What can hang from each mark
Z387: Z248
Z248: Z387 Z523 Z826
Z523: Z248 Z387 Z826
Z826: Z248 Z523
Z448: Z373
Z373: Z168 Z523

Each row was made from one small tree. The marks that hang from a mark follow it in brackets, in the order of their numbers. Every link used is in the known rows. Write each row's tree.
Known rows
Z523[Z248[Z826]]: [-0.15  0.17 -0.06 -0.27  0.16  0.23  0.15 -0.03  0.39  0.11  0.29  0.20
 -0.01 -0.31 -0.01 -0.04  0.02  0.07  0.09  0.33]
Z826[Z248[Z387] Z523]: [ 0.40  0.07 -0.22 -0.45  0.55  0.33 -0.40 -0.03  0.03  0.34  0.01 -0.14
  0.22  0.19  0.00  0.42  0.43  0.09  0.25 -0.47]
Z373[Z168 Z523[Z387]]: [ 0.12 -0.28  0.09  0.20 -0.16 -0.14  0.15 -0.11 -0.42 -0.10  0.05 -0.14
 -0.23  0.21 -0.11 -0.15 -0.25  0.20  0.04 -0.04]
Z523[Z826]: [-0.36  0.19  0.04  0.18  0.02 -0.03 -0.44 -0.01  0.19 -0.21 -0.05  0.32
  0.16 -0.38  0.06  0.14 -0.22  0.00 -0.25  0.09]
Z387[Z248[Z826]]: [-0.20  0.46 -0.28 -0.37  0.03  0.02  0.03  0.02  0.27 -0.06  0.08  0.06
  0.16  0.03  0.05  0.03  0.14 -0.13 -0.03  0.16]
Z523[Z248[Z387] Z826]: [-0.40  0.22  0.09 -0.10  0.07  0.29 -0.15  0.20  0.39  0.36  0.11  0.10
  0.13 -0.48  0.08  0.09  0.18 -0.18 -0.03  0.33]
Z373[Z168 Z523[Z248[Z387]]]: [ 0.26 -0.35  0.15 -0.24  0.03  0.15  0.21 -0.09 -0.11  0.13  0.18 -0.09
 -0.18  0.18  0.19 -0.08 -0.11  0.05  0.19 -0.03]
Z448[Z373[Z168]]: [ 0.23 -0.07 -0.14 -0.21 -0.05  0.00  0.01 -0.41  0.17 -0.10 -0.12  0.32
  0.13 -0.35  0.02  0.13 -0.21  0.01 -0.12 -0.18]
Z373[Z168 Z523[Z248 Z387]]: [ 0.16 -0.35  0.03  0.13 -0.21 -0.07  0.42 -0.06 -0.30  0.10  0.19 -0.19
 -0.29  0.07 -0.02 -0.21 -0.16  0.14  0.28  0.19]
Z373[Z168 Z523[Z387 Z826[Z248]]]: [ 0.10 -0.14 -0.19  0.30 -0.20 -0.19  0.03  0.26 -0.36 -0.11 -0.04 -0.30
 -0.05  0.16  0.02 -0.09 -0.22 -0.01 -0.16  0.03]
Z248[Z387 Z523 Z826]: [-0.25  0.40  0.53 -0.35  0.53  0.66 -0.42  0.23  0.40  0.12 -0.08 -0.08
  0.20  0.33 -0.15 -0.12  0.47  0.15 -0.50 -0.19]
Z448[Z373[Z168 Z523[Z248[Z387]]]]: [ 0.34 -0.33  0.13 -0.23  0.04  0.08  0.30 -0.26  0.10  0.17 -0.04  0.17
 -0.04 -0.13  0.04  0.05 -0.05 -0.08  0.09 -0.21]
Z373[Z523]: [ 0.10 -0.21  0.36  0.20  0.25 -0.16 -0.16 -0.32 -0.23 -0.33  0.04  0.32
 -0.22  0.19 -0.08  0.10 -0.17  0.20  0.22 -0.33]
Z387[Z248[Z523]]: [ 0.00  0.25  0.07 -0.07  0.05 -0.01 -0.23 -0.09  0.09 -0.26 -0.12  0.07
  0.05  0.30  0.11  0.07  0.34  0.06  0.21 -0.17]
Z523[Z387[Z248] Z826]: [-0.56  0.47 -0.22  0.30 -0.31 -0.18 -0.05  0.25  0.05  0.11 -0.10 -0.11
  0.14 -0.30 -0.15 -0.03  0.20 -0.20 -0.06  0.40]
Z373[Z168 Z523]: [ 0.29 -0.37  0.10 -0.02 -0.02 -0.10 -0.02 -0.27 -0.27 -0.32  0.08  0.10
 -0.17  0.26  0.16 -0.03 -0.41  0.19  0.01 -0.21]
Z523[Z387]: [-0.27  0.25  0.06  0.28  0.03 -0.02 -0.06 -0.16 -0.17  0.03  0.03  0.02
 -0.09 -0.24 -0.41 -0.01  0.13  0.24  0.17  0.12]
Z387[Z248]: [-0.09  0.29 -0.21 -0.17 -0.02 -0.14 -0.07 -0.18  0.04 -0.16  0.01  0.14
  0.06 -0.01  0.08  0.15  0.18 -0.06  0.29  0.00]
Z373[Z168 Z523[Z248[Z387] Z826]]: [ 0.02 -0.30  0.10 -0.10 -0.11  0.13  0.09  0.15  0.03  0.15  0.10 -0.09
 -0.05  0.02  0.29 -0.09 -0.20 -0.12 -0.12  0.13]
Z523[Z248]: [-0.02  0.01  0.02 -0.07  0.12  0.09  0.06 -0.23  0.18  0.04  0.23  0.27
 -0.11 -0.36  0.02  0.09  0.04  0.14  0.42  0.18]
Z387[Z248[Z523 Z826]]: [-0.11  0.41  0.00 -0.27  0.12  0.14 -0.13  0.12  0.30 -0.20 -0.07 -0.04
  0.17  0.34  0.10 -0.07  0.32 -0.02 -0.10 -0.01]

Which tree is each row?
[ 0.08 -0.23 -0.05 -0.03 -0.18  0.05  0.48  0.12 -0.11  0.16  0.25 -0.27
 -0.22  0.09 -0.03 -0.32 -0.17  0.10  0.01  0.32] | Z373[Z168 Z523[Z248[Z826] Z387]]
[-0.18  0.30  0.03  0.04 -0.04 -0.04 -0.33  0.10  0.21 -0.25 -0.18  0.05
  0.17  0.17  0.19  0.06  0.24 -0.07 -0.02 -0.05] | Z387[Z248[Z523[Z826]]]
[-0.11 -0.21  0.02  0.32 -0.30 -0.17  0.02  0.11 -0.26 -0.09 -0.02 -0.16
 -0.11  0.05  0.00 -0.18 -0.37  0.03 -0.25  0.12] | Z373[Z168 Z523[Z387 Z826]]
[-0.36  0.22  0.38  0.48  0.04  0.10 -0.44  0.18  0.09 -0.14 -0.19 -0.01
  0.06 -0.01 -0.21 -0.10  0.19  0.22 -0.23  0.02] | Z248[Z523[Z387 Z826]]
[-0.30  0.43 -0.26  0.42 -0.01 -0.09 -0.22  0.32 -0.12  0.03 -0.08 -0.16
  0.14 -0.31 -0.25  0.08  0.18 -0.05 -0.11  0.20] | Z523[Z387 Z826[Z248]]
[-0.02  0.26 -0.35 -0.52  0.08  0.09 -0.04 -0.03  0.36  0.12  0.10  0.02
  0.20  0.11  0.13  0.10  0.13 -0.09  0.05  0.05] | Z387[Z248[Z826[Z523]]]
[ 0.12 -0.15 -0.12  0.07 -0.30 -0.23  0.28 -0.05 -0.41 -0.07  0.02 -0.26
 -0.18  0.32 -0.01 -0.18 -0.09  0.02  0.16  0.03] | Z373[Z168 Z523[Z387[Z248]]]
[ 0.24 -0.19 -0.09  0.02 -0.20 -0.25  0.35 -0.22 -0.13  0.02 -0.18  0.03
 -0.05 -0.02 -0.11 -0.03 -0.04 -0.13  0.07 -0.17] | Z448[Z373[Z168 Z523[Z387[Z248]]]]
[ 0.22  0.31  0.18 -0.11  0.57  0.35 -0.49  0.13 -0.07 -0.06 -0.16 -0.17
  0.17  0.37 -0.08  0.19  0.63  0.14  0.06 -0.47] | Z826[Z248[Z387 Z523]]
[ 0.17 -0.28  0.09 -0.12 -0.06  0.04  0.20 -0.07  0.22  0.20 -0.09  0.17
  0.05 -0.26  0.11  0.05 -0.14 -0.23 -0.14 -0.10] | Z448[Z373[Z168 Z523[Z248[Z387] Z826]]]
[ 0.34  0.04 -0.38 -0.03  0.28  0.05 -0.22 -0.04 -0.12  0.23  0.05 -0.21
  0.08  0.07 -0.19  0.28  0.31  0.20  0.37 -0.22] | Z826[Z248 Z523[Z387]]
[ 0.05 -0.05 -0.17 -0.05 -0.26 -0.14  0.35  0.09 -0.25 -0.01  0.06 -0.30
 -0.11  0.33 -0.03 -0.25 -0.11 -0.02 -0.05  0.12] | Z373[Z168 Z523[Z387[Z248[Z826]]]]
[ 0.19 -0.30  0.04  0.05 -0.10 -0.18  0.01 -0.20  0.10 -0.16 -0.19  0.32
  0.06 -0.18  0.10  0.08 -0.40 -0.12 -0.29 -0.24] | Z448[Z373[Z168 Z523[Z826]]]
[-0.29  0.07  0.10  0.41 -0.15 -0.32  0.02  0.15 -0.20 -0.06 -0.09 -0.03
 -0.11  0.07 -0.14 -0.05  0.03 -0.13  0.07  0.07] | Z373[Z523[Z387[Z248] Z826]]
[ 0.23 -0.33 -0.02 -0.25 -0.04  0.08  0.31 -0.02  0.02 -0.05  0.25 -0.03
 -0.16  0.16  0.22 -0.19 -0.35  0.10 -0.02  0.14] | Z373[Z168 Z523[Z248[Z826]]]
[-0.09 -0.07  0.25  0.39  0.01 -0.25  0.03 -0.15  0.02 -0.02 -0.23  0.31
 -0.02 -0.29 -0.30  0.09 -0.06 -0.10 -0.09 -0.19] | Z448[Z373[Z523[Z387 Z826]]]
[ 0.30 -0.16 -0.03 -0.09  0.06 -0.03  0.00 -0.02  0.04  0.00 -0.23  0.08
  0.15 -0.06  0.08  0.15 -0.07 -0.23 -0.28 -0.35] | Z448[Z373[Z168 Z523[Z826[Z248[Z387]]]]]
[ 0.11 -0.28 -0.01  0.17 -0.26 -0.14  0.35 -0.05  0.10  0.17 -0.08  0.09
 -0.05 -0.35 -0.05 -0.06 -0.18 -0.15 -0.06  0.09] | Z448[Z373[Z168 Z523[Z248 Z387 Z826]]]
[-0.38  0.52 -0.22 -0.03 -0.10 -0.02  0.18  0.12  0.04  0.15  0.04 -0.19
  0.04 -0.08 -0.28 -0.13  0.31 -0.06  0.04  0.32] | Z523[Z387[Z248[Z826]]]
[ 0.06 -0.21  0.41 -0.02  0.29  0.09  0.08 -0.15 -0.08  0.12  0.13  0.15
 -0.22  0.11 -0.05  0.06  0.16  0.07  0.38 -0.15] | Z373[Z523[Z248[Z387]]]
[-0.06 -0.30 -0.01  0.26 -0.34 -0.12  0.28  0.19 -0.13  0.12  0.12 -0.20
 -0.17 -0.09  0.08 -0.21 -0.27 -0.02 -0.01  0.35] | Z373[Z168 Z523[Z248 Z387 Z826]]
[ 0.08 -0.40 -0.01  0.04 -0.22 -0.08  0.10  0.07  0.00 -0.09  0.14  0.04
 -0.11 -0.04  0.34 -0.08 -0.44 -0.02 -0.05  0.18] | Z373[Z168 Z523[Z248 Z826]]
[ 0.19 -0.15 -0.09 -0.04  0.02 -0.01 -0.18  0.22 -0.20 -0.12 -0.08 -0.17
  0.07  0.26  0.24  0.04 -0.19 -0.09 -0.28 -0.18] | Z373[Z168 Z523[Z826[Z248[Z387]]]]
[-0.18  0.39 -0.14  0.00  0.25  0.15 -0.45  0.27  0.09  0.01 -0.11 -0.01
  0.27 -0.18  0.02  0.25  0.21 -0.13 -0.23 -0.05] | Z523[Z826[Z248[Z387]]]
